Each row was made from one path, in order. Every step used is in the known rows, and no mark comes twice. Write each row's path.
Known rows:
P -> Z -> U: [ 0.39 -1.41 -0.19  0.63  0.19 -0.18  0.49 -0.92 -3.19  1.16 -1.68 -0.76
  0.35  0.39 -0.77 -1.12  0.05 -1.74 -0.30  5.14 -0.70 -0.05]
P -> Z -> X: [ 0.63  0.31  0.32  0.94  0.74  0.78  1.70  0.24 -1.52  0.32 -1.42  1.90
  0.24 -1.60  0.16 -2.40 -0.77  0.20 -0.40  2.53  0.58  0.79]
N -> U -> Z: [-0.74 -0.03 -0.44  0.33 -0.57  1.17 -1.62  0.22  5.42  0.23 -2.65  1.57
 -0.81 -0.83 -1.31  0.15 -0.78  0.91 -2.21 -0.55  0.44  0.24]
N -> U -> Z -> X -> B: [-0.10 -0.15  0.43  0.76  0.56  2.49 -0.34  0.20  1.44  0.49 -3.80  0.46
  0.59 -2.23 -1.42 -2.39 -0.71 -0.62 -2.20 -0.18  0.98 -0.64]
X -> Z -> U: [ 0.31 -2.19  0.62  0.73 -0.04 -0.77  0.25 -1.38 -1.77  0.49 -0.35 -3.37
  0.26 -0.37  0.08 -0.09  0.91  0.93 -0.76  5.16 -0.82 -0.53]
U -> F -> X -> N: [-0.06 -1.14  0.59  1.41 -0.82 -1.05  6.02  0.45  3.14 -0.74  0.29 -0.03
  0.81 -0.35  1.70 -0.28 -3.89 -0.29 -0.16  3.14  0.47 -0.79]
U -> F -> X -> B -> W: [ 0.72 -1.15  0.43  1.86  0.15 -0.47  0.15 -0.19  0.47 -0.91 -1.84 -3.99
  1.68 -0.87  0.93 -0.84 -0.61 -4.90 -0.34  1.71  0.28 -0.49]
X -> Z: [ 0.13 -1.57  0.81  1.18 -1.78 -0.84  0.47 -0.44  0.79 -0.07  0.71 -1.81
 -0.20  0.09  0.34 -0.17  0.65  2.33 -0.09  1.92 -0.04  0.48]
F -> X -> Z: [-0.53 -1.76  1.14  0.15 -2.22 -1.07  1.26  0.31  0.21  0.29  0.65 -1.44
  0.07 -1.16  1.55  0.20  0.47 -0.63  1.05  3.11 -0.26 -0.07]
F -> X -> N -> U -> Z: [-1.41 -1.53  0.11  0.37 -1.72  1.40  1.69  0.84  5.34  0.41 -2.47  1.07
  0.44 -0.55 -0.10  1.07 -1.91 -0.04 -1.48  2.03  0.47 -0.78]
U -> N: [ 0.04 -0.21  0.74  0.91 -0.85 -2.11  1.68  0.02 -1.92  0.06 -1.27  1.43
  0.55 -0.41  0.60 -0.18 -3.65  0.17 -1.02  0.82 -0.12  0.08]
F -> X: [-0.68 -0.13  0.33 -0.98 -0.31 -0.26  0.84  0.72 -0.77  0.40 -0.09  0.19
  0.24 -1.17  1.21  0.34 -0.08 -2.83  1.11  1.11 -0.33 -0.52]
P -> Z -> U -> N -> X -> B -> W: [ 1.13 -2.48  1.80  3.74 -1.41  0.60 -0.08 -1.56 -8.06 -0.14 -6.24 -2.48
  2.07  0.00 -0.12  0.96 -2.68 -4.99 -0.59  7.89 -0.44  0.16]
U -> N -> E: [-0.03 -0.65 -0.72  0.86  0.21 -1.89  2.47  0.16  0.02 -0.19 -3.26  1.56
  0.52  1.08 -0.42 -1.18 -4.97 -0.23 -1.61 -1.56  0.91 -0.83]
P -> Z: [ 0.19 -0.73  0.01  1.07 -1.67 -0.18  0.66  0.07 -0.48  0.54 -0.69  0.91
 -0.07  0.76 -0.49 -1.28 -0.21 -0.24  0.39  2.16  0.07  1.00]
N -> U -> F -> X -> B -> W: [ 0.28 -0.92  0.66  1.48  0.05  0.37 -0.25  0.43  4.12 -0.33 -2.73 -2.16
  1.00 -0.07  0.43 -1.29 -1.38 -5.37 -0.80  2.64  0.39 -1.17]
X -> Z -> P: [ 0.54 -1.19  1.58  1.50 -2.18 -0.85  1.22 -0.88  1.31  0.62 -0.36 -1.35
  0.61 -0.92 -0.50 -0.25 -2.01  3.43  0.66  2.04  0.68  0.39]
P -> Z -> X -> N: [ 0.59 -1.08  0.52  1.97  0.17  1.14  4.31  0.14 -0.59  0.09 -1.10  1.16
  1.17 -0.20  0.15 -1.85 -1.81  1.92 -0.82  3.88  0.76  0.31]
X -> N: [ 0.01 -1.29  0.14  1.03 -0.64  0.50  2.54 -0.05  0.95 -0.16  0.27 -0.61
  0.96  1.35 -0.02  0.48 -0.86  1.80 -0.48  1.42  0.26 -0.48]
Z -> U -> F: [ 0.81 -0.25 -0.14  0.88  2.08 -1.22  2.45 -1.19  0.37 -0.30 -0.92 -1.15
  0.09 -0.96  0.24 -1.07 -2.49 -0.60 -1.51  3.63 -0.46 -0.74]
X -> N -> U -> Z -> P: [-0.34 -1.00  0.76  1.84 -1.71  1.61  1.80 -0.35  6.28  0.71 -3.35  1.35
  0.99 -0.28 -2.26  0.63 -4.32  4.00 -1.93  0.86  1.44 -0.38]
B -> X -> N -> U: [-0.16 -0.36  1.28  1.34  0.18  2.65  1.38  0.14  2.68  1.23 -2.59  2.17
 -0.27  3.12  0.02  2.33 -0.67  3.04 -1.35  3.79  0.32 -0.74]
P -> Z -> U -> F -> X: [ 0.34 -1.16  0.26  1.00  0.02 -1.60  3.84 -0.33 -0.90  0.64 -1.71  0.02
  0.27 -1.40  0.97 -1.94 -2.91 -3.90  0.20  6.94 -0.49 -0.30]
Z -> X: [ 0.42  1.01  0.26 -0.27  2.71  0.94  1.06  0.16 -0.78 -0.29 -0.62  0.95
  0.35 -2.41  0.75 -1.14 -0.79  0.43 -0.70  0.22  0.38 -0.19]
F -> X -> Z -> U: [-0.38 -2.39  0.96 -0.30 -0.41 -1.05  1.02 -0.67 -2.18  1.03 -0.57 -3.17
  0.53 -1.58  1.30  0.29  0.63 -2.28  0.43  6.16 -1.14 -1.12]
P -> Z -> X -> N -> U: [ 0.16 -0.88  0.72  1.46  0.05  2.07  3.97  0.76  3.12  0.69 -1.78  3.18
  0.48  0.58 -0.29 -2.26 -2.35  1.64 -1.31  4.76  0.77 -0.26]

Write each row's path:
[ 0.13 -0.40  0.25 -0.09  1.62 -1.47  3.17 -0.41 -0.36  0.11 -0.94 -0.93
  0.30 -2.20  1.49 -0.81 -2.72 -3.69 -0.23  4.74 -0.57 -1.30]
Z -> U -> F -> X
[-0.32 -1.12  1.41  0.99 -2.14 -1.34  3.49  0.76  6.86 -0.03 -0.14  0.90
 -1.03 -0.94  1.67 -1.54 -2.89 -0.30 -0.27  4.47  0.21 -0.35]
N -> U -> F -> X -> Z
[ 0.69 -1.74  2.09  2.32  0.08 -1.50  0.96 -1.71 -5.64  1.57 -3.67 -1.12
  0.33  0.25  1.32  1.95 -2.02  2.57 -1.99  7.00 -0.98 -0.05]
B -> X -> Z -> U -> N
[ 0.68 -0.21  0.71  0.27  1.09  1.28  1.26 -0.05 -3.95  0.30 -1.13 -1.40
  1.39 -1.46 -0.06 -2.62  0.14 -1.67 -0.02  0.27  0.48 -0.86]
Z -> X -> B
[ 0.37 -1.00  1.55  2.16 -1.90 -0.58  3.21 -0.81 -6.32  0.15 -4.33  2.40
  0.30 -0.83  0.73  0.97 -4.73 -2.10 -0.02  7.98 -0.62  0.38]
P -> Z -> U -> N -> X
[ 0.22 -0.84  2.18  2.05 -3.27 -0.11  2.98 -0.13 -6.01 -0.55 -3.10  1.00
  1.04 -0.23  0.67  0.61 -3.97 -2.49  1.01  2.68  0.26 -0.24]
U -> N -> X -> B
[ 0.20 -0.62  1.52  1.08 -2.57  2.00  1.51 -0.16 -3.97 -0.54 -1.69 -0.71
  0.38  0.14  0.03  0.95 -0.38 -2.70  2.05  1.86  0.44 -0.30]
N -> X -> B
[ 0.32 -2.90 -0.13  1.59  0.12 -2.67  2.93 -1.18 -1.57  0.32 -3.65 -1.80
  0.78  0.57 -0.28 -1.38 -4.23  0.39 -2.39  3.34  0.03 -1.33]
X -> Z -> U -> N -> E
[-0.37  0.33  0.36  0.75 -0.78  1.23 -0.85 -0.25  5.41  0.97 -3.66  2.01
  0.03 -1.70 -2.18  0.17 -3.46  2.23 -1.42 -0.54  1.15  0.11]
N -> U -> Z -> P
[ 0.14  0.64  0.24  0.88  0.22 -0.37  2.24  0.42  6.70 -0.42 -0.68  2.52
 -1.01  0.23  0.11 -1.72 -3.33  0.30 -1.42  1.48  0.56 -0.33]
N -> U -> F
[ 0.35 -2.55  0.49  2.12 -0.66 -1.22  6.52 -0.46 -0.14  0.50 -1.29 -0.78
  1.17 -0.01  0.93 -1.51 -3.81 -2.01 -0.48  8.31 -0.30 -0.74]
P -> Z -> U -> F -> X -> N
[ 0.17 -0.99  1.72  1.68 -2.92  0.87  1.55 -0.39  0.08 -1.05 -0.57 -0.24
 -0.81 -0.73  1.13  2.22 -0.56  1.59  1.13  3.86  0.27  0.81]
N -> X -> Z
[ 0.48 -0.97  2.08  2.03 -2.18 -2.43  4.50 -0.33  3.36  0.07 -0.23 -0.64
  0.54 -2.70  1.24 -1.04 -4.91  1.26  0.96  3.65  0.83  0.08]
U -> F -> X -> Z -> P
[ 0.41 -0.41 -0.06  1.76  2.07  3.29 -3.98 -0.39  2.52 -0.38 -5.23 -2.34
  1.34 -2.25 -1.42 -0.94  0.51 -1.30 -3.54 -0.15  0.94 -0.22]
N -> U -> Z -> X -> B -> W
[ 0.56  0.31  0.78  1.86  2.01  0.93  5.79  0.50  6.72 -0.77 -1.12  2.75
  0.16 -0.85  0.72 -2.25 -4.98  2.58 -2.69  3.18  1.17 -1.00]
Z -> X -> N -> U -> F
[ 0.58 -1.54  1.41  1.41  1.06  0.60 -0.59 -1.76 -3.31  1.46 -2.28 -2.68
 -0.22  0.59  0.60  2.20  1.62  2.28 -0.94  6.32 -0.84 -0.21]
B -> X -> Z -> U
[ 0.37 -1.64  0.65  0.46  0.30 -1.10  3.61 -0.65 -3.47  0.63 -1.46 -3.04
  1.41 -1.38  0.69 -2.30 -1.94 -5.64  0.43  4.54 -0.55 -2.01]
Z -> U -> F -> X -> B
[ 0.28 -2.99 -1.02  1.99  0.38 -0.86  7.47 -0.33  1.83  0.29 -3.34 -0.69
  1.15  1.30 -0.16 -2.49 -5.29 -2.54 -1.12  5.98  0.74 -1.74]
P -> Z -> U -> F -> X -> N -> E
[ 0.01 -0.66  2.26  1.44 -2.12 -1.60  4.10  0.34  7.28  0.64 -1.06  1.18
 -0.20 -1.93  0.82 -1.55 -5.50  0.78  0.46  4.54  0.92 -0.51]
N -> U -> F -> X -> Z -> P
[-1.09 -1.16  0.83 -0.52 -1.07  1.04  3.02  1.26  3.87  0.78 -0.68  1.52
  0.49  0.96  0.70  0.48 -1.64 -1.63  0.19  3.54  0.10 -1.61]
F -> X -> N -> U
[ 0.33 -2.47  1.40  1.62 -0.93 -2.92  1.92 -1.32 -3.85  0.62 -1.73 -1.86
  0.73 -0.72  0.76 -0.31 -2.77  0.93 -1.76  5.66 -1.03 -0.44]
X -> Z -> U -> N
[ 0.19 -0.79  0.49  1.98 -0.57  0.02  4.82  0.39  7.48 -0.58 -0.33  1.81
 -0.16  1.55 -0.04 -1.10 -4.24  2.11 -1.86  2.85  0.83 -0.86]
X -> N -> U -> F
[ 0.46 -0.63  2.54  2.09 -3.13  0.70  2.12 -0.82  0.27 -0.41 -1.70  0.17
 -0.07 -1.69  0.33  2.09 -3.24  2.73  1.85  3.94  0.98  0.72]
N -> X -> Z -> P
[ 0.12 -1.22  2.45  2.67 -3.86 -1.28  2.98 -0.37 -1.98 -1.07 -1.93  1.22
 -0.31 -0.99  1.75  2.06 -4.08  1.75  0.16  4.63  0.14  0.98]
U -> N -> X -> Z
[ 0.10 -2.27 -1.16  0.92  2.08 -0.66  6.75 -0.37  2.49 -0.28 -2.66 -1.75
  1.25  0.58  0.39 -1.17 -5.19 -2.44 -1.55  3.84  0.69 -2.79]
Z -> U -> F -> X -> N -> E
[ 0.01  0.32  1.67  1.47 -1.91 -0.38  2.58  0.06 -3.03 -1.02 -2.60  3.13
 -0.14 -1.07  1.45  2.10 -4.81 -0.45  0.33  2.72  0.13  0.51]
U -> N -> X
[ 0.04 -1.80 -1.32  1.00  0.38  0.80  3.58  0.03  3.07 -0.37 -1.72 -0.70
  0.89  2.69 -1.12 -0.46 -2.46  1.38 -1.22 -0.92  1.32 -1.41]
X -> N -> E
[ 0.46 -1.49  2.06  1.57 -1.47 -0.04  2.81 -1.07 -8.74  0.10 -4.13 -0.73
  1.44 -0.66  0.48  0.79 -3.76 -3.86  0.35  5.56 -0.52 -1.31]
Z -> U -> N -> X -> B
